Each row was made from one walk, in order. Every step used is in the known rows, and no mark comes twice. Write each row's walk.
Known rows
sume limi vamuriv: [ -5.8   2.3  11.8  -6.3  -0.8   1.8   0.0   2.7   5.5  -1.2  -4.7   5.1
   8.4 -12.7  28.0 -19.3  -4.4   5.0  -6.1  -3.7   3.8]
mufo zirone: [  7.6   3.0   0.4 -13.7  -2.3   6.7   1.0   0.0  -7.6   1.4   8.7  -1.4
   7.1  -3.3 -23.2 -19.5  -3.5   0.3   0.2 -14.1  -4.3]
vamuriv lupi sume mufo: [ -8.2  -4.1  -1.4   5.4  12.8  -5.4  -4.8 -11.7   1.8  -0.1  14.9   2.7
  -1.0   1.8  25.8  72.3   4.0  -5.2   0.4  -9.3  -0.4]
vamuriv lupi sume mufo zirone limi: [ -3.2  -3.2  -1.0   0.3   7.1  -2.6   0.9 -11.0   0.6   0.3  16.0   2.2
  -0.4   1.1  16.6  67.1   1.0  -5.2   1.3 -16.5  -1.3]
zirone mufo sume limi vamuriv lupi: [ -5.2  -1.9   7.0 -10.6  -5.3 -11.5  -7.8   1.5   5.2   2.4   2.8  -0.7
   2.7   1.2   3.1  -3.6  -0.6   4.0   3.2  -6.5  -0.7]
mufo sume: [ -9.2  -3.0  -1.2  -1.7 -10.0 -11.2  -0.9   2.1   5.0  -1.8   7.0  -3.4
  -5.6  -0.2   1.4  10.8   1.3  -2.7   4.8  -2.1   0.7]
limi vamuriv lupi sume mufo zirone: [ -9.1  -1.5  10.1   2.1   2.8   0.4 -12.3  -6.6  -0.3   2.2  11.9  -1.0
   2.1   2.8  33.1  36.3  -3.9   0.0  -1.5 -23.5   0.4]
sume lupi vamuriv limi: [ -8.1  -4.3   9.6  14.2  15.5  -7.6  -4.8  -3.2  -3.2   0.7  22.4   3.5
   1.7  -3.9  13.1  16.2   2.3  -8.7  -1.7 -12.2   1.6]
mosi vamuriv lupi sume: [-10.5   1.1   0.9   1.9   4.3 -11.8 -17.3  -0.1  -5.5  -2.6  16.0   0.2
  -3.8  -0.3  37.5  57.8   2.0  -6.4   2.4 -16.2   8.9]
sume limi: [ -1.4   2.1   4.6  -8.4   3.1   0.1   6.1   1.6   5.2  -2.4  -4.1   6.5
   7.9 -14.6  11.2 -15.1  -1.0   2.4  -4.5   4.9   2.3]
zirone mufo sume: [ -0.5  -1.7   0.1  -8.8  -7.2  -9.9  -5.2   0.7   2.4   1.4   3.7  -2.8
  -1.7   7.6 -16.3  -6.8   0.7   2.4   5.3   0.1  -2.6]
mufo zirone limi vamuriv lupi sume mosi: [  5.0   1.7   5.5 -11.3  -8.3   5.9   1.8  -1.6  -2.3   0.7  10.2  -1.0
   3.5  -0.3  -7.7   8.2  -7.3  -0.9   2.3 -31.9   0.1]
zirone limi vamuriv: [  2.2   0.3   6.3   0.2 -18.4   3.0   9.3   4.0   4.8   0.7  -5.7  -1.2
  -5.7   2.6  12.5   2.1  -8.8   2.8   1.3 -15.9   3.5]
limi vamuriv lupi sume: [-12.4  -3.1  10.6   6.4   1.2  -0.7 -11.1  -3.5   1.3   1.6   9.8  -1.4
  -0.4   3.5  37.8  36.3  -3.4  -0.7  -0.4 -21.9   3.9]
mosi vamuriv limi: [-6.7  6.6  2.3  0.9  4.7 -8.6 -2.3  6.7 -9.5 -2.8  6.2 -0.4 -1.4 -4.2
 29.0  5.9  1.0 -4.3 -0.6 -6.0  9.2]
mosi sume: [-14.6   4.5  -3.4  -1.4   0.6  -6.5  -0.4  -0.7   0.2  -4.0   7.1  -0.5
  -2.4  -0.9  12.0  21.0   0.0   1.5  -1.4  -0.4   6.5]
limi vamuriv lupi sume mosi: [-12.9  -2.9  11.2   6.6   4.6  -2.4 -16.2  -4.6   2.8   0.7   9.1  -0.8
   0.5   3.7  37.3  36.5  -1.8  -1.3   0.0 -24.0   4.5]
vamuriv lupi sume mosi: [ -9.7  -4.5   0.4   5.7  14.3  -6.4 -10.6  -9.3   2.6  -1.2  14.7   2.0
   0.9   1.2  18.7  63.4   5.0  -6.9   2.7 -16.4   3.2]
zirone mufo: [  5.7   0.7   1.1  -7.5  -0.3  -2.8  -4.4  -0.9  -1.0   2.7  -1.8  -0.1
   2.4   7.8 -15.6 -13.5  -0.2   4.3   1.9   1.6  -3.1]
zirone mufo sume lupi: [ -3.7  -4.6   3.4  -8.3  -2.9 -11.9 -12.6   1.2   2.5   1.8  12.2  -2.2
  -1.1   6.8 -15.3  -0.6   2.2   1.6   4.0  -5.0  -2.6]
limi vamuriv: [ -5.9   0.3  10.5   3.0  -5.1   2.3  -9.1   1.6   0.8   1.6  -1.0  -2.3
   0.0   2.4  23.9  -7.9  -5.5   3.6  -1.9 -12.1   2.3]

Which walk is each row?
[ -9.8  -2.8  12.4   5.4  -0.8  -1.8 -15.0   0.5   1.2   4.3   2.4  -3.3
   0.9   1.8  35.8  18.6  -3.6   1.9  -0.6 -22.5   2.2]
limi vamuriv lupi
[ -3.9   0.5  -5.7   1.8   8.8   0.8   4.8 -14.8   2.2  -5.7  13.2   5.9
  -2.3   4.7  11.5  51.3   2.1  -4.3  -2.4   8.0  -0.7]
lupi sume mufo
[ 10.6   3.7  -2.2 -10.8  -1.6   2.9   5.3  -7.7   0.2   1.0   1.9   2.3
   1.3  -1.1  -8.6   9.7  -3.2   2.0  -2.3  -3.9  -7.6]
sume mufo zirone limi
[ -7.4   2.8   0.4  -2.8   6.0 -11.5 -18.2  -3.2  -7.1  -2.0  18.4   0.8
  -1.7  -1.1  33.1  58.3   1.5  -5.7   1.2 -17.8   5.5]
mosi vamuriv lupi sume mufo zirone
[ -9.1  -4.9  -0.6   5.8   9.1  -3.5  -3.4  -7.7   0.0  -0.3  16.3   1.0
  -0.6   1.7  20.6  62.5   3.3  -6.0   2.1 -13.8   2.2]
vamuriv lupi sume
[-10.9   1.7   2.3  -0.7   5.4 -12.3 -15.1   0.5  -3.9  -3.3  14.4   2.3
  -1.2  -5.5  40.4  53.2   1.7  -5.5   0.6 -14.7   9.9]
mosi vamuriv lupi sume limi
[-14.8  -6.1   5.6   8.3   0.9 -16.2  -4.2  -0.3   2.5  -1.2  22.2  -1.4
  -4.0  -3.1  10.0  21.5   3.0  -8.6   3.7 -10.7   1.8]
mufo sume lupi vamuriv limi
[-11.3   5.8  -0.3  -6.7   0.3  -6.0  -2.7  -6.1   0.8  -1.5   9.4  -0.1
  -1.2  -1.2  19.5  38.5  -3.4   3.0  -2.8 -12.0   2.0]
mosi sume mufo zirone limi vamuriv lupi
[ -0.1   2.0  -1.9  -4.4   0.7   5.1   7.9 -13.2   0.5  -4.4  15.0   4.7
  -1.1   4.3   6.9  40.9  -3.3  -2.7  -2.0  -5.6  -1.5]
lupi sume mufo zirone limi vamuriv
[-9.0  0.5  4.3 -2.3  3.3  3.9  7.0 -6.3  4.0 -6.8 10.6  7.4  4.0 -4.4
 23.7 22.6 -2.6 -1.8 -4.3 -1.4  5.9]
lupi sume limi vamuriv
[ -6.5   2.3   4.4   0.8  11.8 -14.3 -30.3  -0.8   0.9  -1.7   4.1   0.4
   2.2  -2.3  20.9  29.0   5.0  -3.9   2.7 -15.8   7.1]
sume mosi vamuriv lupi
[ -5.3  -3.4   5.2  -1.1   1.3 -13.2  -5.5  -0.7   0.1   1.8  14.0  -1.0
  -0.4   5.3  -8.8   0.3   2.0  -2.0   4.3  -6.1  -1.6]
zirone mufo sume lupi vamuriv limi
[ -4.9   2.9   0.1  -3.2   1.2 -10.3 -12.5  -2.3  -5.6  -2.0  16.1   0.8
  -3.4  -0.8  31.8  60.3  -0.2  -5.7   2.2 -20.6   6.4]
mosi vamuriv lupi sume mufo zirone limi
[-9.2  3.2 -1.6  2.8 13.0 -4.8 -5.0 -7.6 -1.5 -8.6 16.0  5.1 -0.2  1.5
 16.4 40.4  3.8 -8.3  0.6 -3.9  9.1]
lupi sume mosi vamuriv limi
[ -9.6   1.8   0.2   2.4   6.9 -13.9 -18.3  -3.4  -4.5  -2.4  15.1   1.2
  -3.6   0.0  40.4  65.9   2.5  -5.8   1.1 -12.5   7.2]
mosi vamuriv lupi sume mufo
[ -9.8  -4.1   1.9   1.3  10.5  -3.8  -0.6  -6.8   2.7  -1.5  14.2   4.3
   3.6  -5.5  26.3  55.4   2.8  -4.7   0.0 -12.5   3.4]
vamuriv lupi sume limi
[ -3.6  -0.6   6.3 -11.8  -7.6  -8.9  -5.1   2.3   5.1   1.0   0.7  -0.1
   2.4   1.5  -3.4 -16.5  -1.5   4.9   2.5  -1.7  -0.7]
zirone mufo sume limi vamuriv
[-19.1   0.8   2.6   7.6   8.2 -11.9 -10.1  -3.6  -0.4  -3.2  21.8   1.7
  -1.8  -2.2  17.7  36.6   1.2  -3.6  -1.9  -8.9   6.7]
mosi sume lupi vamuriv
[ -1.3  -1.5   5.5   2.6 -11.6   0.2   6.4  -2.6   5.9   0.6   1.2   0.3
  -6.1   3.6  25.7  40.9  -6.9   0.3   1.2 -19.2   2.8]
zirone limi vamuriv lupi sume mufo
[-18.8   0.8   1.2  -0.6   7.3  -9.3 -11.2  -0.2  -0.1  -3.4  19.6   0.1
  -1.7  -2.5  13.4  29.1   1.8   0.2  -3.2  -8.1   6.3]
mosi sume lupi
[  6.8   2.3   2.4  -8.2  -1.1   0.9  -0.2  -7.5   0.7   3.0   2.9   1.2
   1.5  -0.9   5.8  19.2  -4.3   2.4  -2.3 -13.3  -6.8]
sume mufo zirone limi vamuriv lupi
[-12.2  -2.7   9.9   6.5   3.8  -1.2 -12.7  -6.5   2.4   1.5   9.2  -0.3
  -0.6   3.8  41.3  42.7  -2.8  -0.2  -1.6 -18.5   1.8]
limi vamuriv lupi sume mufo
[-13.2   5.7  -4.9  -1.8   6.0  -8.2  -3.1  -7.0   2.6  -4.0   5.6   1.8
  -2.7  -0.5  18.4  34.6   1.1   2.5  -4.0   6.6   2.6]
mosi sume mufo
[ -5.8   5.9   4.0   0.4  13.6 -10.5 -16.5   1.2  -1.8  -3.9   2.9   1.3
   2.8  -3.6  16.9   4.9   4.6  -4.5   1.0  -7.5   8.4]
sume mosi vamuriv limi
[-13.8  -7.0   4.7   7.2  -2.4 -16.4 -10.8  -0.9   4.2  -1.3  21.5  -1.2
  -5.3  -1.6   7.1  26.2   2.6  -7.4   4.1 -10.2   1.0]
mufo sume lupi vamuriv
